Every row comes from one small tree of marks. The marks that hang from a mark follow it in brackets, in alphabetical order. Every link used is in the known rows. Which tree was each row made from?
In the rows, 128 means zero.
Known rows
L[U]: [134 123 123 133 132 146 102 121 132 139 157 105 127 152 119 113 134 121
 144 120 130 107 155 138 136 115 148 140 133  94 130 125 139 126 126 129
 121 100 103 123 151 115 141 119 127 128 113 121 145 109 114 118 141 174
 127 110 141 112 121 133 125 118 126 127]
W[B[F]]: [119 132 111 125 139 106 143 117 142 115 132 110 146 119 128 121 140 126
 107 124 130 131 115 137 106 141 124 145 140 142 121 189 109 115 128 144
 133 153 136 133 146 122 136  91 109 131 154 136 131 115 144 131 122 113
 127 130 137 160 174 117 125 124 102 105]
B[W[U[K]]]: [111 132 136 118 106  89 132 128 124 142 123 108 128 118 132  89 149 134
 131 115 122 123 133 136 137 126 155 167 130 106 126 137 114 128 145 109
 155 164 119  94 113 120 145  97 121 110 101 127 181 134 114  72 153 136
 115 140 130 114 149 138 139 134 117 107]
K[B[F Q]]: [117 117 109 127 128  94 126 128 129 122 135 113 116 149 131 133  75 101
 141 135 147 124 114 127 141 128 134 158 130 133 109 117 116 130 120 129
 123 173 145 116 140 127 145  83 100 118 181 117 208 125 169 185 136 151
 128 138 146 149 178 123 117 126 107 115]
W[B]: [127 134 116 125 136 126 156 118 134 128 135 117 135 100 125 116 161 133
 112 132 129 134 112 132 111 135 129 129 130 149 134 189 114 130 132 139
 129 107 138 141 133 124 132 116 120 136 133 141 113 126 138 100 124 107
 130 127 121 148 144 123 139 128 110 122]
F[B]: [133 139 113 122 127 117 132 120 123 117 146 136 131 129 125 138 113 138
 139 137 139 112 114 121 139 133 139 135 120 128 134 168 125 145 127 138
 119 131 116 146 123 130 134 153 150 131 112 119 138 132 136 141 112 144
 125 108 144 137 115 144 145 138 136 152]
W[B[Q] U[K]]: [111 125 145 116 117 128 154 119 127 139 116  97 134  98 130  82 193 118
  88  98 122 140 132 142 108 135 161 168 151 179 124 183 117 125 156 113
 154 119 108 119 133 105 155  72 105 131 140 128 199 134 140  68 139 154
 128 153 134 140 178 124 136 128  92  97]
U[K[B] W]: [126 128 110 100 107 121 114 137 131 148 129 106 140  98 113 121 105 140
 195 146 140 101 104 145 154 143 146 210 135 139 128 142 129 134 131 120
 121 157 119 103  88 127 136 144 103 113 135 120 214 141 134 119 127 158
 127 155 127 114 129 162 158 139 149 166]
U[W]: [121 128 120 113 115 123 120 131 133 144 126 128 133 118 121 120 122 151
 164 136 130 122 107 133 145 124 131 155 131 121 127 141 129 136 124 124
 127 144 129 113 107 124 123 132 113 110 129 118 159 129 111 132 136 145
 128 141 118 114 119 148 136 128 140 152]
U[W[B[Q]]]: [116 127 111 114 116 122 146 123 136 152 120 118 126 101 124 101 157 144
 146 126 131 135  91 134 134 119 136 148 139 151 128 166 116 140 126 126
 130 137 163 119 118 120 132  98  93 107 156 118 174 126 121 127 142 138
 132 149 108 126 143 138 132 120 116 131]
B[F[U[K]] W]: [118 135 108 124 116  89 106 132 147 124 120  97 128 142 124 111 100 120
 159 112 129 120 115 149 129 148 135 201 143 100 115 129 111  92 143 125
 139 238 127  83 119 120 144  86 103  99 108 116 189 127 139 140 126 134
 109 136 147 122 181 151 121 125 119  91]
K[B[F Q[U]]]: [120 118 105 125 129  98 118 120 130 132 144 109 113 140 130 125  79  99
 136 135 147 131 124 129 142 131 138 171 120 130 100 141 118 124 122 124
 131 156 125 120 142 117 143  85  96 126 154 115 204 126 183 184 118 160
 131 137 160 135 193 129 115 122 108 120]
L[B[Q] U[K]]: [131 118 113 126 115 171  95 135 133 158 145  83 112 151 107 115 161 114
 161  98 137  91 160 144 140 117 163 163 144 139 153  93 133 135 131 136
 109  98 132 115 177 110 170  83 104 131 157 121 220 112 126 105 143 200
 136 123 107 115 109 138 121 100 109 140]
L[U[K]]: [136 124 130 125 124 158  93 127 132 141 146  93 135 141 112 110 138 119
 149 115 129 103 163 150 137 126 152 173 145 112 134 121 144 117 137 125
 128 114  98 111 138 115 151 119 122 129 118 119 171 116 112 103 137 180
 126 125 141 101 120 141 133 121 136 127]
B[Q W]: [114 126 122 133 112  92 140 125 118 144 117 119  92 137 143 100 131 117
 137 112 132 142 110 122 137 103 136 122 127 115 128  86 106 141 130 115
 141 178 190  93 120 130 141  68  95  94 149 114 179 127 122 146 166 129
 121 137 104 107 145 127 108 114 109  99]
L[B[F[U] Q]]: [118 125 102 131 123 133 113 139 152 133 125 107 109 158 117 137 131 112
 149 104 137 115 116 134 128 134 140 154 135 142 132 108 114 115 126 143
 110 156 137 121 177 113 152  79 102 129 162 121 201 119 157 162 122 164
 132 126 115 154 154 133 105 106  93 120]
Q[B U]: [137 135 109 114 137 153 121 110 107 143 174 133 128  87 119 116 113 132
 103 140 125 131 135 125 131 143 128 160 111 124 120 208 123 129 134 124
 147  87  91 157 112 111 126 152 112 150  96 140 117 132 175 136 107 160
 149 102 150  93 164 141 145 120 126 148]
U[K[B[F]] W]: [119 129 105  99 109 107 104 138 135 138 126  99 149 114 112 124  82 134
 194 143 141 102 107 150 150 146 140 221 144 134 118 148 128 124 129 125
 125 192 126  91  99 126 139 126  93 109 152 115 230 134 139 139 125 162
 124 158 142 122 149 160 150 138 144 150]
K[B[F Q W[U]]]: [103 121 113 125 115  56 136 126 128 131 139 106 110 145 138 105  95 107
 144 129 141 125 112 126 153 115 153 168 123 105 105 133 104 135 127 117
 140 192 138  95 135 120 150  57  96 106 157 114 230 123 159 149 166 155
 119 141 147 144 193 125 120 129  94  97]

Write each row's tree
[120 125 105 126 119 144 106 141 150 136 118  97 112 152 113 134 130 111
 158  99 136 111 124 141 126 143 142 172 145 153 134 109 115 110 136 140
 113 169 133 112 173 113 157  77  98 127 163 120 221 122 158 151 115 168
 132 135 115 144 155 141 111 106 101 121]	L[B[F[U[K]] Q]]
[122 131 114 114 119 122  93 136 154 129 115 103 146 142 114 123  98 126
 170 115 131 117 114 153 133 155 134 214 154 126 113 144 127  87 141 126
 133 213  93  97 120 114 137 110 105 110 121 109 199 131 142 150 109 160
 120 147 158 129 169 159 129 125 133 118]	B[F[U[K W]]]
[128 126 109 121 123 117  95 124 133 138 159  82 132 149 115 109 106 112
 170 130 140  93 146 151 148 127 157 197 139  90 125 125 131 121 129 129
 125 152 110  95 139 119 157 101 108 117 128 118 206 114 128 121 147 179
 120 122 150 112 147 144 137 126 127 116]	L[U[K[B[F W]]]]
[126 124 112 122 116 152 115 133 131 155 132 105 106 121 116 120 153 119
 140 110 132 119 143 131 130 133 148 150 127 156 140 121 119 136 130 133
 120 107 135 129 158 112 154  95 100 137 138 131 187 129 150 120 112 169
 139 138 107 120 132 137 119 102 109 144]	L[B[Q[U[K]]]]
[120 126 121 125 108 106 127 119 116 159 124 104  94 117 135  85 134 117
 135 105 129 144 134 133 135 121 143 167 127 123 120 110 111 128 140 106
 152 175 162  94 112 118 149  70  89 100 113 112 196 136 138 124 134 149
 123 151 122  81 165 140 114 110 118 108]	B[Q[U[K]] W]
[126 137 108 120 125 138 133 124 154 149 134 117 129 102 109 112 157 146
 161 131 130 127  86 142 132 141 138 183 130 136 124 186 126 107 138 130
 122 130 100 125 117 111 122 138 115 118  88 120 146 135 138 115 113 145
 125 131 126 136 150 162 144 127 126 144]	F[U[W[B]]]
[138 144 110 117 123 143 117 126 141 123 142 118 133 120 110 131 120 131
 158 121 138 107 110 140 138 162 152 198 134 144 131 174 137 106 149 130
 120 149  72 135 108 119 140 166 146 130  66 111 172 147 152 126  83 161
 120 116 158 132 130 174 152 139 143 149]	F[B U[K]]
[128 137  96 107 123 116 105 115 110 135 163 103 138  93 122 102  91 127
 126 129 124 121 138 141 130 156 132 213 129 105 114 199 106 113 142 122
 160 175 107 115 100 113 144 111  88 126 107 134 172 129 173 139 118 157
 135 120 159  82 197 147 141 118 123 120]	Q[B[F W] U[K]]
[114 124 113 124 111  83 105 122 125 140 119  94 109 140 138  91 101 107
 133 102 130 140 139 140 129 129 138 183 139 114 105 121 103 110 138 111
 159 229 155  78 125 115 158  39  75  94 142 108 221 124 149 162 136 153
 119 157 146  93 203 135 100 106 107  86]	B[F Q[U[K]] W]
[125 132 118 124 127 127  97 133 149 116 117 104 142 144 117 130 101 113
 146 112 129 121 128 151 118 160 133 199 155 129 112 135 129  81 144 130
 134 202  95 105 134 116 140 107 114 122 120 115 180 127 154 150 104 147
 120 137 162 137 175 146 123 126 123 106]	B[F[U[K]]]
[125 120 125 114 109 141 108 125 122 163 117 110 110 110 125  98 133 124
 143 111 130 140 133 138 136 129 142 180 139 155 118 125 131 124 140 106
 143 149 132 107 112 111 141  93  88 111 125 105 205 137 140 139 119 173
 134 162 133  84 154 149 121 110 130 133]	B[Q[U[K W]]]
[130 136 102 119 137 134 116 120 127 116 155 127 139 121 119 136  90 122
 119 127 130 116 109 134 127 151 124 176 132 122 119 179 120 106 137 134
 137 156  97 137 123 116 127 131 109 136 132 131 145 125 175 170 117 153
 139 103 154 131 177 139 135 124 117 119]	Q[B[F[U]]]
[119 136  96 118 128  94 127 120 114 118 152 123 134 117 132 120  84 127
 122 134 130 117 107 128 136 134 122 160 126  96 125 167 104 131 130 131
 143 182 155 120 114 127 134 105  99 118 150 139 150 118 155 160 150 135
 133 105 133 116 171 128 134 125 113 109]	Q[B[F W]]
[134 120 121 124 123 146 101 124 124 148 152  90 120 142 116 111 126 108
 162 122 141 101 150 146 148 121 159 184 141 120 129 111 141 129 134 123
 122 115 107 109 139 116 156 107 109 126 137 112 208 122 133 124 144 191
 129 128 144 111 135 141 134 120 127 131]	L[U[K[B[Q]]]]
[113 135 115 118 108 106 129 139 136 146 133 102 121 119 118 110 168 139
 151 118 126 101 134 132 141 127 159 157 118 119 149 135 107 138 133 133
 127 126 130 113 150 119 153 100 119 128 121 142 187 126 121  67 145 147
 124 127 100 134 124 137 138 122 104 135]	L[B[W[U[K]]]]
[111 120 140 114 114 104 120 131 127 130 120 100 137 132 127 107 126 107
 119 115 132 122 143 141 134 139 162 191 142 144 110 148 128 118 145 110
 148 158  87 102 130 110 155  86 111 128 143 118 234 134 154 109 137 172
 125 152 162 139 181 133 136 135 109 110]	W[U[K[B[F Q]]]]
[126 129  97 119 118 153  92 134 147 164 163  98 126 143 101 118 156 145
 190 126 135  79 135 137 155 111 157 158 123  97 151 137 128 145 113 147
  98  80 120 123 167 110 149 119 114 129 133 127 184 105 107  99 149 199
 135 110 102 116  95 152 134 109 122 169]	L[B U[W]]
[130 132 113 123 116 126 125 131 138 145 130 101 104 117 118 114 122 113
 169 122 139 120 103 143 143 144 151 205 132 133 123 121 126 108 148 115
 126 169 108 103 111 118 143 119 108 114 100 113 202 146 159 127 118 149
 119 134 137 121 158 160 138 130 124 124]	F[U[K[B[Q W]]]]
[115 119 119 114 112 121  92 125 134 145 112 101 124 136 128 104  98 113
 139 103 132 139 137 145 131 138 135 195 154 142 102 133 119 109 136 114
 151 201 131  94 122 109 150  63  76 107 154 100 230 125 150 174 117 182
 130 167 153  94 190 144 105 105 121 110]	B[F Q[U[K W]]]
[133 128 108 102 115 131 103 126 129 158 146 106 133  91 111 109 112 139
 171 148 133 117 131 143 147 147 146 217 122 132 114 179 132 123 132 117
 135 124  84 117  97 112 135 146 102 126  89 120 190 144 154 111 104 170
 131 153 153  95 154 166 151 131 145 170]	Q[U[K[B] W]]
[128 133  97  95 121 141  89 120 116 143 158 110 151  88 112 108  85 139
 142 137 127 116 131 146 136 162 132 229 137 128 111 216 121 113 140 121
 152 161  88 122  95 106 137 129  82 129 119 127 190 131 172 154 105 182
 143 134 164  80 187 160 147 120 135 149]	Q[B[F] U[K W]]
[118 124  98 126 110 119  88 135 140 150 145  69 111 168 114 105 137 111
 176  95 138  87 151 148 143 115 162 180 145 103 144  92 109 125 128 139
 121 172 152  83 178 112 180  42  84 110 170 118 252 102 123 124 160 196
 124 125 111 115 144 136 110  98  98 111]	L[B[F Q W] U[K]]
[131 136 110 121 119 123 124 132 141 141 136 105 118 114 113 118 119 123
 176 131 136 114 106 145 141 151 150 208 127 124 124 137 129 102 146 121
 123 160  94 105 107 120 137 138 118 120  82 121 181 149 155 116 110 144
 117 131 143 127 153 165 149 136 131 133]	F[U[K[B[W]]]]
[122 136 105 128 139 117 139 118 154 120 135 106 138 120 120 118 143 124
 117 121 130 130 105 143 107 150 131 166 137 139 118 196 115  99 138 143
 130 151 117 132 147 114 135  99 114 131 123 132 132 120 154 132 109 124
 124 125 145 163 184 132 127 124 102 103]	W[B[F[U]]]
[124 129 101 126 135 101 120 129 147 118 148 112 127 144 118 140  78 112
 156 144 144 114 106 136 141 147 137 183 123 114 108 150 120 109 125 135
 116 163  99 124 134 121 132 123 118 130 128 121 179 130 172 166 110 150
 123 123 164 158 175 144 136 134 117 124]	K[B[F[U]]]
[127 123 117 113 116 151 104 120 135 162 143  84 132 117 111  89 162 132
 166 112 133 107 134 155 139 118 159 190 153 132 134 150 132 127 138 124
 128 118 123 100 129 108 154  96  93 112 137 111 205 116 108 105 147 189
 131 141 122  97 133 149 135 115 126 131]	L[U[K W[B[Q]]]]
